What can hang from each mark:
Z653: Z75
Z306: Z703 Z883
Z703: Z75
Z883: Z75 Z164 Z468
Z105: Z164
Z468: Z653 Z883
Z75: Z105 Z230 Z883
Z794: Z883
Z230: Z794
Z164: Z105

In the rows, zero is written as 128.
Known rows, with every way that one mark hangs from another:
(Z653 (Z75 Z230 (Z883 Z164))): [121  94 158 142 129 146 148 125 145  87 144 144 148 135 124 121  95 135
 147  89 142 148  96 110  72 100 105  97]
(Z883 (Z75 Z105) Z164 (Z468 Z653)): [136 122 121 172 115  80  96 160  93 183  80 121 103 157 127 109 170  80
  71  98  58 110 112 120 187 135 162 112]
(Z794 (Z883 Z75 Z468)): [142 172 133 111 137 130 110 137  89 170  90 128 104 143 183 102 150  95
 105 112 125 123 129 158 125 151 121 109]
(Z794 (Z883 (Z75 Z105) Z164 Z468)): [156 162 126 129 148 137 110 145  77 174 101 116 107 142 174  76 164  65
  95 104 121 102 111 152 153 131 112 100]
(Z306 (Z883 Z75 Z164 Z468)): [148 142 140 175 136  93 166 116  67 174 109 151  62 192 167 161 138 110
 130  96  91  81 129  96 174 105 112 115]
(Z703 (Z75 (Z105 Z164) Z230)): [119 103  79  95 137 131 115 125 171  95 155  92 151  70  62 145 125 134
 138 203 133 104 130 122 184 144 136 161]
(Z653 (Z75 Z105 Z230 (Z883 Z468))): [111  57 158 127 121 102 118 132 176  81 140 114 140  89  85 103  88 158
 138 125 131 142  84 100 121 113 141 112]
(Z883 Z75): [127 167 114 107 110  91 133 112 144 160  93 131 116 157 142 182 119 130
 129 141 141 150 138 127  94 165 154 141]
(Z703 (Z75 Z105)): [127 125  81  86 152 107 121 111 154 107 148  85 137  97  68 135 116 134
 129 195 128  96 111 118 154 137 129 144]
(Z75 Z105 (Z230 Z794) (Z883 Z468)): [ 86 116 142 112  98 149 130 126 126  96 172 122 156  72 115  71 115 174
 151 144 141 184 110 141 163  92 115 154]
(Z75 (Z105 Z164) (Z230 Z794) Z883): [ 79 113 108 107  96 163 117 113 196  99 178 110 176  48 109  97  99 188
 168 173 195 198 141 138 140  78 142 164]
(Z306 Z703 (Z883 Z468)): [155 108 136 164 158  60 140 104  76 142 134 143  51 187 144 180 126 167
 131 119 101  52 174  94 161 116 137 137]
(Z306 (Z703 (Z75 Z883))): [129 152  84  92 148 116 116  93 100 120 151 118 123 160 120 174 108 170
 121 174 144 117 168 142  91 139 137 154]
(Z468 Z653 (Z883 (Z75 Z105))): [139 136 159 151  92  81 102 164 160 155  75 148  74 136  95 149 136 139
 128 130  73 128 135 122 114 156 176 135]
(Z703 (Z75 (Z230 Z794) (Z883 Z468))): [ 92 160 106  88 120 185 141 116  79 104 163 128 161 114 121 112 121 152
 136 162 119 157 124 162 144 121  88 148]
(Z653 (Z75 Z230 Z883)): [111  86 160 125 122 131 140 121 167  82 139 139 148 120 116 132  82 160
 151 105 149 159 102 109  67 115 121 107]
(Z794 (Z883 (Z75 Z105))): [141 156 123  94 146 124 106 129 134 156 105 107 122 117 155 111 131 106
 113 133 164 127 129 151 106 152 134 119]
(Z230 (Z794 (Z883 Z468))): [139 170 132 115 146 175 119 133  93 148 136 122 159 124 178  47 161 116
 119  95 149 135 137 170 117 105  87 106]
(Z164 Z105): [139 157 115 147 143 141 148 101 203 134 122 147 123 137 163 162 135 102
 141 143 148 122 161 109  88 124 157 124]
(Z230 Z794): [130 164 121 118 132 148 140 115 134 133 146 126 167 130 148  96 141 142
 141 112 159 149 140 143  97 104 102 124]
(Z794 Z883): [145 161 134 111 160 146 130 123 123 132 128 130 117 129 174  96 133 109
 137 106 155 118 130 146  92 119 100 100]
(Z703 (Z75 Z105 Z230 (Z883 Z164))): [104 133  94  94 135 162 141 113 113  90 175 109 149  98  88 124 109 135
 141 178 130 134 105 137 151 114  98 148]
(Z794 (Z883 Z75)): [141 175 128  98 143 140 119 125 115 162 100 126 121 141 177 121 133 102
 117 117 159 134 137 158  86 153 121 113]
(Z653 (Z75 (Z883 Z164 Z468))): [128 105 144 146 133 119 132 117 141 113 130 132 126 148 134 104  97 133
 134  95 128 138  88 105  81  82 120  82]
(Z653 (Z75 Z105 Z230)): [140  43 155 131 140  92 121 141 198  76 133 105 149  86  66 122 106 134
 137 121 137 106  91  89 121 141 140 113]
(Z653 (Z75 Z105 (Z230 Z794) Z883)): [111  70 153 115 124 133 120 127 184  80 154 106 178  83  87  90  90 165
 140 122 167 160  95 116  91 107 130 115]

Rows:
[120 159 131 105 100 136 140 131 118 147 108 139 154 141 143 162 138 128
 128 127 145 167 146 149 111 176 131 156]  (Z883 (Z75 (Z230 Z794)))
[117 126 105 105  97 117 108 133 176 147 113 106 161  94 107 151 133 135
 126 168 166 160 150 136 148 166 168 169]  (Z883 (Z75 (Z105 Z164) (Z230 Z794)))
[170 193 160 161  95 166 168 146 118 153 100 183  80 172 158 168 161  74
 160 133 103 118 138 135 112 154 117 140]  (Z468 (Z883 (Z75 Z230) (Z164 Z105)))
[120  75 112 131 118 103 119 133 218  93 152 110 137  57  79 140 124 143
 163 171 154 123 134  99 183 127 158 162]  (Z75 (Z105 Z164) Z230)
[142 144 120 134 115 146 139 143 101 150 125 122 160 136 130 124 161  84
 113 116 140 137 122 142 150 148 115 141]  (Z883 (Z75 Z105 (Z230 Z794)) Z164)
[118  76 137 116 134  88 114 109 209  95 139 100 141  99  86 112  71 168
 140 137 164 144  88  93  74  98 155 103]  (Z653 (Z75 Z105 Z883))
[146 171 122 157 119 175 161 130 117 163 106 160 136 172 177 176 163  52
 115 112 130 133 149 135 117 159 130 133]  (Z883 (Z75 Z230) (Z164 Z105))
[151 122 130 151 139  54 130 107  67 170 106 138  56 199 149 204 129 161
 112 130 105  68 181 107 155 149 159 149]  (Z306 Z703 (Z883 Z75 Z468))
[106  74 158 168 131 123 114 149 153 104 119 145 142 134 115 116 110 144
 110  61  97 148 119 110  80 104 141  86]  (Z468 (Z653 (Z75 Z230 (Z883 Z164))))
[146 163 135 149 146 148 105 156  60 182  87 137 106 163 191  82 170  66
  80  70  95 113 126 160 132 131 114  88]  (Z794 (Z883 Z75 Z164 (Z468 Z653)))
[123 147 109  93 146 186 132 138  78 109 150 118 164 109 118 102 151 113
 119 147 114 115 128 165 160 148  80 139]  (Z703 (Z75 (Z230 (Z794 (Z883 Z468)))))
[136 149 126 180 111 103 113 158  66 189  73 148  99 189 159 125 173  75
  75  75  52 119 123 128 160 135 143 103]  (Z883 Z75 Z164 (Z468 Z653))
[145 105 116 131 169 107 147 104  71 117 156 131  90 167 112 204 118 167
 130 150 119  52 180 112 153 143 118 157]  (Z306 (Z703 (Z75 Z230)) Z883)
[170 116 134 188 166  82 153 109  45 150 141 147  52 207 160 165 146 134
 123  97  93  38 165  96 170  97 113 121]  (Z306 Z703 (Z883 Z164 Z468))
[123 143 142 127  91  99 132 144  91 153  87 149 103 149 144 162 149 113
 118 128  87 139 127 133 169 180 141 150]  (Z883 (Z75 Z230) Z468)
[ 98 169 141 133 109 213 173 115  82 106 179 164 169 136 175  96 124 143
 161  93 157 195 127 158  94  73  64 130]  (Z75 (Z230 Z794) (Z883 Z164))
[ 89 122  77  83 123 149 119 108 166  93 167  99 152  69  77 140  96 165
 148 211 152 146 127 133 157 115 136 165]  (Z703 (Z75 (Z105 Z164) Z230 Z883))
[131 103 143 110 138 157 124 146 142  98 161 106 174  63 107  72 145 127
 137 126 158 131 123 145 159 133 102 141]  (Z75 Z105 (Z230 (Z794 Z883)))
[108  55 134 124 120 112 109 123 224  81 145 106 154  73  81 122  78 168
 149 146 171 152 106  97 106 104 162 121]  (Z653 (Z75 (Z105 Z164) Z230 Z883))
[146  66 192 173 110  99 103 182 179 101  99 150  93 109  65 116 129 139
 137  97  65 105 110 101 113 139 154 108]  (Z468 (Z653 (Z75 Z105 Z230)) Z883)
[ 94 154 101  84 126 169 151 105 107  92 163 133 146 115 112 149 100 156
 149 171 131 153 124 144 119 126  97 151]  (Z703 (Z75 Z230 Z883))
[139 158 119 192 119 132 112 152  99 200  67 154 105 187 179 134 184  51
  65  86  61 117 146 130 149 141 168 103]  (Z883 Z75 (Z164 Z105) (Z468 Z653))
